Every row comes from one small tree of marks. Brackets hold a mark, then the marks that hang from it, in the order of their numbers. Every link used is in the known rows. Which tree was each row made from?
Known rows:
(Q_484 (Q_642 (Q_285 Q_330 Q_534 (Q_930 Q_787))) Q_954): [-46.1  55.0  15.1  11.4  -6.9  24.7  53.1  20.0  18.6   8.3  38.5  12.4
  -8.1 -11.3 -16.5   8.2   6.3  -6.4  -2.3   2.9   2.8 -40.9  10.1   7.3]
(Q_642 (Q_285 Q_330 Q_534 Q_930 Q_954)): [-23.6  58.6  12.6 -14.0 -19.2  29.7  80.0  -1.9  28.1 -20.6  40.6  14.4
 -34.9 -41.5 -32.5   8.9  14.5 -27.9 -55.6  -8.8 -12.4 -32.0 -10.1  -8.7]
(Q_751 Q_534): [-10.5  24.7  10.7  14.6  38.4  18.7  16.0 -31.2  -6.7   3.5   4.0  -9.4
  11.6 -34.2   8.1 -33.6  -5.4 -34.2 -35.5  10.1  -2.2 -39.2  14.9   8.2]
(Q_330 (Q_285 Q_954) (Q_484 Q_642)): [-32.8  14.7   6.7  58.7  31.8   6.2  35.4  -5.6  12.1  39.2  31.6   8.8
 -26.4  -7.4  -7.6   3.8  -1.7   6.1 -28.5   4.9  -3.7 -31.0  22.7  13.5]
(Q_484 (Q_330 (Q_285 Q_534 Q_930)) Q_642 Q_954): [-52.6  62.9   6.0  45.9  -1.3   6.7  40.4  41.2   0.9  33.5  47.2  15.1
 -12.5  19.2   4.0  -4.9   6.6  10.2  16.4 -10.2  20.3 -34.1  -3.9  13.3]
(Q_330 Q_484): [ -2.0   6.4  17.5  12.5  30.5   6.5   9.7 -10.1  -3.4   6.5   4.8  12.6
 -17.7 -20.4   2.0 -10.6  -1.7  -2.5 -29.5   9.8  -9.0 -23.6  18.7 -10.0]
(Q_954 (Q_285 Q_534 Q_930)): [ -9.1  43.4  -1.9   7.5 -21.3  19.7  32.9 -14.7 -12.4 -28.7   3.7  23.6
  -2.1 -14.1  -2.5 -41.6   1.1 -11.3 -45.5 -15.3 -11.1 -51.5   4.2  -3.4]
(Q_954 (Q_285 Q_330)): [ 12.7  37.2   4.9  -9.3   6.9  23.8  33.7 -37.9   0.2 -13.5 -11.0  24.0
  -9.3 -10.5   2.4 -47.7   7.2 -13.6 -42.4  11.3   4.3 -43.0  15.4  13.7]
(Q_930 (Q_285 Q_330 Q_534) (Q_787 Q_954)): [-32.7  35.7  25.8   4.2  46.8  51.9  19.5 -60.5  22.6 -13.3  17.3 -10.9
 -28.1   1.1 -33.8  19.4  28.6   4.6 -19.6  24.6  12.9 -19.4 -20.1  10.1]
(Q_954 (Q_285 (Q_330 Q_484) Q_930)): [ 11.0  28.1  11.3 -13.6  -5.5  20.5  34.0 -25.9   0.1 -18.1  -3.9  41.2
 -13.2 -15.2   8.9 -31.1  14.9  -0.8 -52.1   4.4   7.2 -39.2  12.0   1.5]
(Q_484 Q_330 Q_642 Q_954): [-29.4  48.1   7.6  36.8  13.8   2.8  23.0  27.3  -8.3  44.5  35.6   8.3
 -11.7   4.4  12.1  -8.5  -2.6  -1.7  24.8   3.8  22.1 -37.3  12.8  13.7]
(Q_484 Q_330 (Q_642 (Q_285 Q_534 Q_930)) Q_954): [-48.7  66.2  17.4  28.3 -13.1  17.6  50.4  47.1   3.9  21.7  47.7  12.5
  -3.5  -9.7  -3.6   3.4   3.0   3.8  10.7 -15.6  10.3 -38.0   9.0   7.3]
(Q_330 (Q_285 Q_534) Q_484): [-28.0  25.5  17.3  35.4  32.5  12.6  26.9  -1.7  13.2   7.3  17.1   5.4
 -13.8   2.4 -14.2 -14.7   6.0  12.7 -35.2  -3.1 -15.3 -16.8   9.8  -1.9]
(Q_285 Q_534): [-17.4  42.2   0.4  12.9   4.9  11.0  27.4  -6.9  -2.9  -8.9  18.6   3.3
 -15.8 -16.1 -16.8 -25.7  -3.4 -19.4 -25.9  -6.1 -17.5 -34.4  -1.6  -8.2]
(Q_751 Q_534 (Q_930 (Q_285 Q_330 Q_954) Q_787)): [-14.4  17.2   5.8  25.0  66.9  48.5  13.3 -77.5  14.7   3.4   9.6  -2.4
  25.6 -47.1 -17.0  12.6  22.4 -45.6 -32.4  40.9  13.2 -45.1  -2.3   2.0]
(Q_751 (Q_534 (Q_285 Q_954)) Q_930): [  1.8  24.1 -12.1  19.2  53.4  34.9  31.8 -47.2   1.9   4.2   4.2  -1.7
  28.5 -67.0   1.7 -30.5  10.3 -51.9 -62.5  14.0  -2.7 -64.2   3.6 -10.8]
(Q_751 (Q_930 (Q_285 (Q_330 (Q_484 Q_954))))): [ -4.2   5.6   8.3   1.9  46.4  24.6  19.2 -34.6  -1.4   8.5   0.7  20.4
   6.9 -21.6  -6.6  -3.2  15.3 -19.5 -25.9  29.0   4.5 -41.9  -3.4  -7.0]
(Q_751 (Q_534 (Q_285 (Q_330 Q_484) Q_954)) Q_930): [  9.9  26.6  -3.6   8.4  61.1  35.5  38.2 -50.3  16.0  12.5  10.1   9.0
  20.3 -66.2  -3.2 -24.0  24.7 -41.5 -69.3  17.5   5.8 -54.4   3.4  -7.3]
(Q_484 (Q_330 (Q_285 Q_534 (Q_930 Q_787))) Q_642 Q_954): [-56.7  61.3   8.7  51.4   3.7  15.5  29.5  33.8   7.4  27.7  45.2  12.5
 -11.0  22.4  -0.7   9.3  11.1  12.9  26.8  -0.6  24.1 -29.6  -2.2   9.2]
(Q_642 (Q_484 Q_330 (Q_954 Q_285))): [  7.1  34.4  29.1   5.1  28.3  15.6  35.6  20.4   3.0   4.5  17.0  -6.0
 -21.2   2.2  17.7  -5.5   6.7  -2.5   3.8  14.0  28.0 -32.6  11.2   4.1]
(Q_930 (Q_285 (Q_330 (Q_484 Q_642)) Q_534 Q_954) Q_787): [-28.6  37.4  23.0  39.5  38.1  34.2  23.3 -46.9  39.0  19.9  43.9   0.3
 -19.9 -21.0 -44.8  35.4  26.1  -1.9 -15.1  12.5   8.7 -27.8  -4.9   3.7]
(Q_285 (Q_330 (Q_484 Q_642 Q_954)) Q_534 (Q_930 Q_787)): [-31.3  50.5  13.4   9.6  -1.2  16.7  33.5   5.3  23.7   5.6  45.2  30.5
 -26.9  -4.9 -19.6  20.6  26.5   5.3  -9.8   5.4  14.4 -24.8  -7.8  -9.8]
(Q_285 Q_330 Q_534 (Q_930 Q_787) Q_954): [-21.0  60.4  -2.5   0.9 -11.9  22.6  51.5 -21.1  31.1 -15.6  52.7  19.0
 -53.7 -22.8 -34.6  29.3  28.2 -31.4 -33.1   7.1   7.6 -26.4 -31.0 -20.2]
(Q_751 (Q_534 (Q_285 (Q_330 Q_484) Q_954)) (Q_930 Q_787)): [  4.4  24.2   1.3  17.3  69.7  48.3  22.0 -61.8  26.3   2.6   8.0   5.4
  23.1 -61.7  -9.9  -1.2  30.9 -37.0 -53.2  32.5  11.5 -46.5   5.4 -14.2]
(Q_642 (Q_285 Q_330 Q_534 (Q_930 (Q_787 Q_954))) Q_484): [-19.4  40.2  35.6 -35.5   0.5  53.3  75.0   2.2  33.4 -50.0  21.7   2.8
 -40.4 -24.9 -21.7  35.4  25.2   0.4 -31.5  21.6  10.2 -18.0  -5.8  -4.2]

Which tree is each row?
[-11.4  63.7  -3.8   5.8   8.0   9.8  60.7 -19.6  26.0  10.0  51.8   6.1
 -51.0 -22.4 -35.2  -3.3  16.4 -35.8 -42.7  -2.7  -4.2 -30.7 -20.0  -1.8] => (Q_285 Q_330 Q_534 Q_954)
[  3.8  33.4  -2.6  -4.5   1.1  22.5  46.2 -14.8  10.3  -9.0  17.9  11.4
 -27.1 -49.1  -0.2 -15.1  11.6 -29.3 -58.7  -5.1  -3.0 -54.9 -14.5 -26.9] => (Q_534 (Q_285 Q_930 Q_954))
[-39.2  27.7  13.7  45.7  19.7  18.6  32.0  -4.7  26.9   1.1  41.6   7.9
 -34.5  -4.8 -23.7  28.5  16.6   3.9 -36.1   0.6  -6.4 -16.6  -6.1 -17.8] => (Q_330 (Q_285 Q_534 (Q_930 Q_787) Q_954) Q_484)
[-27.0  48.2  25.3  -0.2  -2.4  36.8  61.4  -7.0  40.8 -18.4  42.3  13.4
 -32.2 -39.0 -38.6  34.6  24.0 -11.0 -46.3   1.1  -8.5 -18.4  -1.7 -16.7] => (Q_642 (Q_285 (Q_330 Q_484) Q_534 (Q_930 Q_787) Q_954))
[-23.1  35.5   2.5  10.5  23.7  27.7  32.7 -33.0 -13.6 -14.2   5.8  -6.1
 -27.9   5.1  -4.3 -34.0   1.5   0.9 -49.3  -1.2  -5.5 -38.5   5.1  16.3] => (Q_787 (Q_954 (Q_285 Q_534)))
[-35.2  54.8   0.3  11.1 -26.5  23.6  72.8   3.2  14.7   2.8  40.3  23.2
 -22.4 -37.7 -24.1   1.4   2.2 -16.5 -34.5  -8.1  -6.5 -47.0   7.6  10.4] => (Q_484 (Q_642 (Q_285 Q_330 Q_534 Q_930 Q_954)))
[-19.0  58.5  15.4  -3.3   3.9  30.6  74.6  -9.5  31.9  -7.1  38.1  -0.8
 -30.4 -37.5 -39.0   0.5  10.8 -27.4 -49.7  -4.1 -16.4 -28.5   0.2   0.3] => (Q_642 (Q_285 Q_330 Q_534 Q_954))
[-52.3  33.5  12.7  47.3  11.8   2.0  36.6  30.2   8.7  28.7  40.9  15.7
 -12.9  11.5  -5.0  -2.3   5.0  18.2 -17.3 -11.3  -2.6 -33.5   7.1   2.4] => (Q_330 (Q_285 Q_534 Q_930) (Q_484 Q_642 Q_954))
[  1.8  32.3  30.8   3.6  19.4  24.0  28.7  18.0   7.0  -9.4  17.1   0.0
 -22.8   2.4  17.2  13.7  14.3   0.1  10.8  21.5  33.0 -29.4   5.7  -5.5] => (Q_642 (Q_484 Q_330 (Q_954 (Q_285 (Q_930 Q_787)))))
[-27.4  23.7  -1.0  20.2   3.2  13.7  44.6  -8.2   5.6  -4.2  21.8   9.8
 -38.4  -8.9  -2.3   0.9   2.4 -22.7 -39.9   7.1  -4.9 -34.0 -10.0  -6.4] => (Q_330 (Q_285 Q_930 Q_954))
[-20.2  35.5  10.3   7.5  31.4  42.9  17.4 -49.0   8.8 -23.6   3.9  -1.0
 -29.2   7.3 -14.1  -3.6  16.8   1.6 -26.3  23.6   8.4 -23.1   3.2   9.7] => (Q_930 (Q_787 (Q_954 (Q_285 Q_330 Q_534))))
[ -8.3  23.5  -4.0   0.3  24.9  32.0  28.4 -43.0  -3.3 -11.6   1.1  23.2
   9.1 -28.6 -19.6 -13.7  15.4 -26.8 -31.9  19.6  -4.6 -46.5 -13.1  -6.5] => (Q_751 (Q_930 (Q_285 Q_330 Q_534)))
[ -8.1  54.6  11.2   6.7  19.6  11.5  38.7  -4.8   7.6   9.2  20.9   2.2
 -12.1   7.8  -6.7 -37.9   7.7 -15.6 -25.9  -3.2   1.6 -42.5   3.1   8.0] => (Q_484 (Q_954 (Q_285 Q_330 Q_534)))
[-22.2  33.5  37.2  18.1  49.6  35.5   8.7 -36.6  34.5   7.1  26.1  -4.3
  -7.8  -4.0 -34.1  21.9  28.3   4.5  -5.9  17.7   9.7 -18.4  -8.8  -4.8] => (Q_930 (Q_285 (Q_330 (Q_484 Q_954)) Q_534) Q_787)
[  2.6  23.8   8.6   9.1  75.8  46.5  13.5 -48.2  21.4   3.6  -1.9   4.3
  36.7 -46.5   0.4 -12.5  29.9 -28.1 -38.5  34.2  14.4 -45.2   8.2 -12.8] => (Q_751 (Q_534 (Q_285 (Q_330 (Q_484 Q_954)))) (Q_930 Q_787))
[-56.0  52.8   2.0  42.8  -2.5  29.9  32.4   4.8   0.3   4.5  30.8  19.3
 -22.6  12.3  -2.3   8.9  13.3  22.2   6.1   4.6  22.6 -24.3  -2.3  16.8] => (Q_484 (Q_330 (Q_285 Q_534 (Q_930 (Q_787 Q_954)))) Q_642)
[-21.3  11.8  19.2  24.5  15.7  16.5  27.4   1.4   1.1  14.4   9.1  17.0
  -1.0 -31.7  -3.5  -5.9  -8.2   9.3 -24.7   4.1 -11.6 -33.9  39.4   6.9] => (Q_330 (Q_484 (Q_642 Q_285)))
[-52.1  64.9  20.2  33.4  -8.0  25.9  40.1  39.9  10.3  16.2  45.6   9.3
  -1.7  -7.5  -8.4  17.6   7.1   7.6  20.7  -6.1  13.5 -32.4  11.5   3.7] => (Q_484 Q_330 (Q_642 (Q_285 Q_534 (Q_930 Q_787))) Q_954)
[-28.2  51.3   4.9 -18.7  -4.3  34.3  39.6 -25.3  15.2 -33.7  27.8  20.8
 -47.9  -4.4 -20.9  14.1  29.3  -6.8 -31.6  15.6  12.3 -19.3 -29.3  -8.9] => (Q_285 Q_330 Q_534 (Q_930 (Q_787 Q_954)))
[  7.4  26.1  37.1 -36.5  13.3  38.1  71.5   2.1  25.5 -28.5   3.8   2.1
 -27.7 -35.5  -7.8   6.0  10.4 -12.5 -29.6  26.4   5.0 -24.8  16.5   5.0] => (Q_642 (Q_285 Q_330) Q_484)
[-11.1  28.7  -8.7  11.8  27.4  28.3  37.9 -44.4   5.0  -0.7  19.7  16.5
  -5.7 -33.6 -28.1  -0.4  15.9 -36.5 -37.7  16.5  -4.1 -48.7 -18.1  -6.6] => (Q_751 (Q_930 (Q_285 Q_330 Q_534 Q_954)))
[-22.3  51.1  33.8   5.4  -6.0  43.4  67.7  24.8  34.3 -30.6  47.2  -4.6
 -36.7 -37.9 -24.2  54.7  19.7  -8.0 -12.7   5.7  10.5 -19.0  -3.8 -17.7] => (Q_642 (Q_285 Q_534 (Q_930 Q_787) Q_954) (Q_484 Q_330))
